Each row was made from one walk, in order. Every step used is in the known rows, and no mark comes twice. Write each row's walk.
Known rows:
logotof pudo: [-1.44 -2.64  1.14 -0.16 -2.41  3.81 -0.45  1.69 -1.81  0.14  0.56 -2.07
  1.44  0.85  0.34  0.70  1.31 -2.67 -1.22  0.29]
logotof zofik: [-0.44 -1.90  1.05 -0.92 -2.94  2.10  0.33  1.04 -1.70  0.37  1.83 -0.28
  0.26  2.71  0.02  0.16 -0.51 -3.09  1.05  0.25]
fizez pudo logotof zofik: [-0.47  1.93  1.03  1.04  1.60 -1.55  3.25  1.46 -0.55  1.09 -0.21  1.27
 -1.04  2.38  0.95 -1.27  3.03 -2.58 -1.10 -0.36]
zofik fizez pudo logotof: [ 0.29 -0.08  2.98  0.12  1.43  0.80  0.65 -1.82  2.91  1.63  0.24  0.61
 -1.33  0.37  2.94 -3.71  2.93 -3.75 -2.00 -1.67]
niva fizez: [ 0.64 -2.93  1.18 -2.24 -0.07  3.32 -0.24 -2.21 -2.13  2.08  2.44 -1.24
  2.84  3.18 -1.16 -3.42 -1.69 -4.19 -1.54 -0.18]
lipa zofik: [-0.11 -2.11  1.70 -2.53 -1.89  2.71 -0.99 -1.93 -3.14  0.05  2.61 -3.04
 -0.65 -0.23 -0.58 -0.25 -0.51 -1.97  0.79  0.06]
niva fizez pudo logotof: [ 0.62  0.72  1.11 -0.30  4.17 -0.30  2.37 -1.95 -1.10  2.71  0.56  0.44
  1.39  2.82  0.00 -4.53  1.92 -3.72 -3.82 -0.58]
zofik lipa pudo fizez: [ 0.08 -1.85  0.08  0.16 -2.18  3.79  0.84 -2.53  1.48  0.07 -2.08 -0.12
  0.63 -6.18  0.81 -1.55  0.45 -1.73 -0.70  0.63]
pudo lipa zofik logotof: [ 1.03  0.29  3.38 -3.68 -0.93  2.55  0.43 -1.73 -1.46  0.52 -0.98 -0.75
  1.03 -4.69  2.06  0.71  0.73 -0.68  1.53  0.25]
logotof zofik lipa pudo fizez: [ 0.27 -0.91  0.46 -0.30 -2.52  3.73  3.35 -0.16  2.05 -0.86 -2.26  1.02
  0.23 -5.21 -0.19 -0.91  0.42 -1.44  1.51  0.94]
pudo fizez: [-2.24 -1.51  1.17  0.31 -1.78  1.11 -1.36  0.91 -1.10  2.40  0.17 -1.03
  1.02 -0.95 -0.29 -1.90 -0.30 -3.34 -1.87  0.69]
lipa zofik fizez: [ 1.13 -3.07  3.62 -3.74 -2.21  5.43 -0.03 -2.87  1.00 -0.37  2.93 -2.48
 -1.23 -1.16  0.45 -2.02 -0.96 -2.56  2.08 -0.79]
pudo lipa: [-0.65 -1.67  1.64  0.11 -2.88  0.02 -1.42 -1.26 -2.85  1.58  0.35 -1.38
  1.91 -0.32  0.32 -0.91  0.50 -3.56 -1.17 -0.97]
fizez pudo lipa zofik sepat: [ 0.92  0.18  3.08 -2.95  0.22 -0.76  2.48 -4.17 -3.95  1.03  0.14 -2.51
  0.10 -3.37 -0.82  0.43  2.23 -1.69  0.58 -3.45]
sepat zofik: [-0.19 -1.86 -0.72 -1.29 -3.96  1.43 -4.91 -0.98 -1.45 -0.46  1.96 -1.10
  0.86  0.67  0.83 -1.03  1.91 -2.84 -0.98 -0.36]
niva fizez pudo logotof zofik lipa: [ 2.69  1.65  0.62 -1.39  3.43  1.26  5.75 -1.34  1.98  0.59 -1.39  4.16
  0.52  1.43  1.04 -3.71  1.26 -2.60 -0.46 -0.41]
logotof pudo lipa zofik sepat retu: [ 0.60 -0.58  2.04 -5.39 -3.95  1.73  1.32 -0.15 -2.33  0.22 -0.02 -5.59
  1.36 -1.65  0.65  2.86  4.60 -2.26  0.92 -2.79]
sepat pudo: [-1.76 -0.94  0.75  0.29 -3.50  1.49 -2.08 -2.11 -3.39  0.86  0.92 -4.03
  1.24  0.30  2.74 -1.48  1.33 -3.40 -0.52 -1.12]
niva fizez pudo lipa: [ 0.37 -0.89  2.36 -0.45  2.89  0.41  2.49 -3.26 -2.46  2.52 -0.56 -0.65
  2.52  0.89 -1.82 -4.35  0.51 -4.10 -3.70 -1.31]
niva fizez pudo: [ 0.57 -1.46  1.58 -1.33  2.83  2.34  1.28 -3.18 -1.83  2.46  1.06 -0.73
  1.37  3.02 -0.87 -4.09 -0.49 -4.09 -3.25 -0.64]

Write each row's walk:
[-0.04 -1.33  2.27 -1.69 -1.83  0.89  0.26 -2.10 -3.77  0.23  1.10 -3.10
  0.81 -2.30 -1.38 -0.55  0.40 -2.07  0.04 -0.64]	pudo lipa zofik
[-0.19 -0.43  2.98 -1.45 -1.34  3.64  0.93  1.91  0.28  0.54 -2.61 -0.01
  3.00 -3.74  3.28  1.72  2.42 -1.77 -0.36  0.49]	zofik logotof pudo lipa
[ 0.44 -0.02  0.00  0.44 -1.15  0.74  2.57  1.01 -0.69 -0.31  1.11 -0.60
  0.82 -0.58  0.14  0.50  3.27 -1.87  0.90  0.60]	lipa pudo logotof zofik
[ 0.70 -0.59  2.81 -4.73 -0.79  4.33 -0.49 -1.89 -1.17  0.45  0.57 -0.67
 -0.42 -2.56  3.01  0.99 -0.31 -0.50  2.02  0.91]	lipa zofik logotof
[ 0.55 -2.29  4.81 -2.51 -1.83  5.46  2.71 -0.19  1.01 -1.50  0.20 -3.36
  0.89 -4.24 -1.10 -0.88  1.97 -2.16  0.68 -0.58]	logotof pudo lipa zofik fizez
[ 0.61  1.43  3.94 -2.76  2.19  1.37  2.17 -2.85 -1.16  0.86 -2.45 -0.23
 -0.78 -4.82  2.43 -0.14  2.24 -0.91 -0.17 -0.15]	fizez pudo lipa zofik logotof
[-1.79  0.02  2.55 -1.32 -0.38  4.71  0.95  3.84  1.34  1.61 -3.02  0.35
  2.25 -4.12  2.60  0.56  1.70 -1.60 -0.91  2.36]	zofik logotof pudo fizez
[-1.22  2.16  0.12  0.96 -2.04 -0.81  1.54  1.58 -2.12  0.21  0.35 -1.83
  1.39  1.00  2.69 -0.96  3.62 -2.69  0.61 -0.42]	sepat pudo logotof zofik
[-0.01 -1.49  4.20 -0.10 -0.09  1.60  0.89 -3.18  1.68  1.38 -0.73 -0.53
 -0.36 -1.50  1.14 -3.45  1.64 -3.80 -1.97 -2.16]	zofik fizez pudo lipa
[-1.00  0.65  3.20 -3.15  0.54  5.63  2.36  3.07  0.60  0.22 -2.17 -1.17
  1.09 -6.03  0.87  1.14  1.74 -0.23  0.71  2.72]	lipa zofik logotof pudo fizez
[-1.21 -0.37  2.18  1.19  0.24 -1.15  0.28 -2.27 -2.60  1.97 -1.22 -1.08
  0.38 -0.45  0.33 -1.70  1.95 -3.46 -3.23 -1.55]	fizez pudo lipa
[ 0.50 -1.73  4.47 -2.99  0.65  4.33  1.37 -4.03  1.41 -0.29  1.61 -2.18
 -2.93 -1.57  0.47 -3.01  0.46 -2.37  0.17 -1.01]	lipa zofik fizez pudo
[ 0.98 -0.32  2.57 -1.25 -1.67  2.15  1.72  1.65  3.23  0.10  1.79  1.46
 -0.04  1.22  1.89 -1.76  1.33 -3.28  1.89 -0.57]	pudo logotof zofik fizez
[ 0.21  1.17  2.44 -0.45 -2.42  1.86  2.11  0.71  2.22 -0.06  0.67 -1.27
  0.45  0.05  3.54 -2.88  3.18 -3.55  2.14 -1.20]	sepat pudo logotof zofik fizez
[ 0.10 -0.36  4.30 -2.19 -2.97  3.16  0.95 -3.89 -0.62 -0.73  0.42 -5.15
  0.55 -4.65  1.29 -3.40  1.72 -2.70  1.45 -1.97]	sepat pudo lipa zofik fizez
[-0.87  1.09  0.77  1.20  1.82 -1.87  0.11 -0.82 -1.14  2.14 -0.15  0.01
 -0.75  1.34  1.99 -1.70  3.23 -2.95 -3.01 -0.96]	fizez pudo logotof
[ 1.11 -1.62 -1.35 -2.08 -4.87  2.72 -4.31 -3.11  1.06 -1.78  0.18  1.20
  0.01 -1.46  2.90 -1.26  1.34 -1.73  0.29 -0.57]	sepat zofik lipa
[-1.39  1.19  1.53 -1.85 -3.63  0.47  2.12  0.98 -2.02  1.53 -0.34 -2.19
  2.21 -2.09  0.62 -0.27  1.48 -2.88  2.42 -1.76]	logotof zofik sepat pudo fizez
[ 1.58 -1.07  2.27 -0.85 -1.75  3.37  2.89  0.17  3.53 -0.86  1.48 -0.02
  0.18 -1.75  1.10 -1.37  2.91 -2.56  2.19 -0.16]	lipa pudo logotof zofik fizez
[ 0.41 -1.77  3.74 -1.39 -0.37  3.76  2.43 -0.83  2.77  0.12  0.89  0.55
 -2.22  1.42  1.07 -2.59  0.70 -3.58  0.58 -1.03]	logotof zofik fizez pudo
[-0.41 -1.23  2.23 -2.23 -1.29  5.50 -0.22  1.86  0.39  0.43 -1.33  0.15
  1.84 -1.63  3.99  2.10  1.45 -1.58  0.30  1.10]	zofik logotof pudo
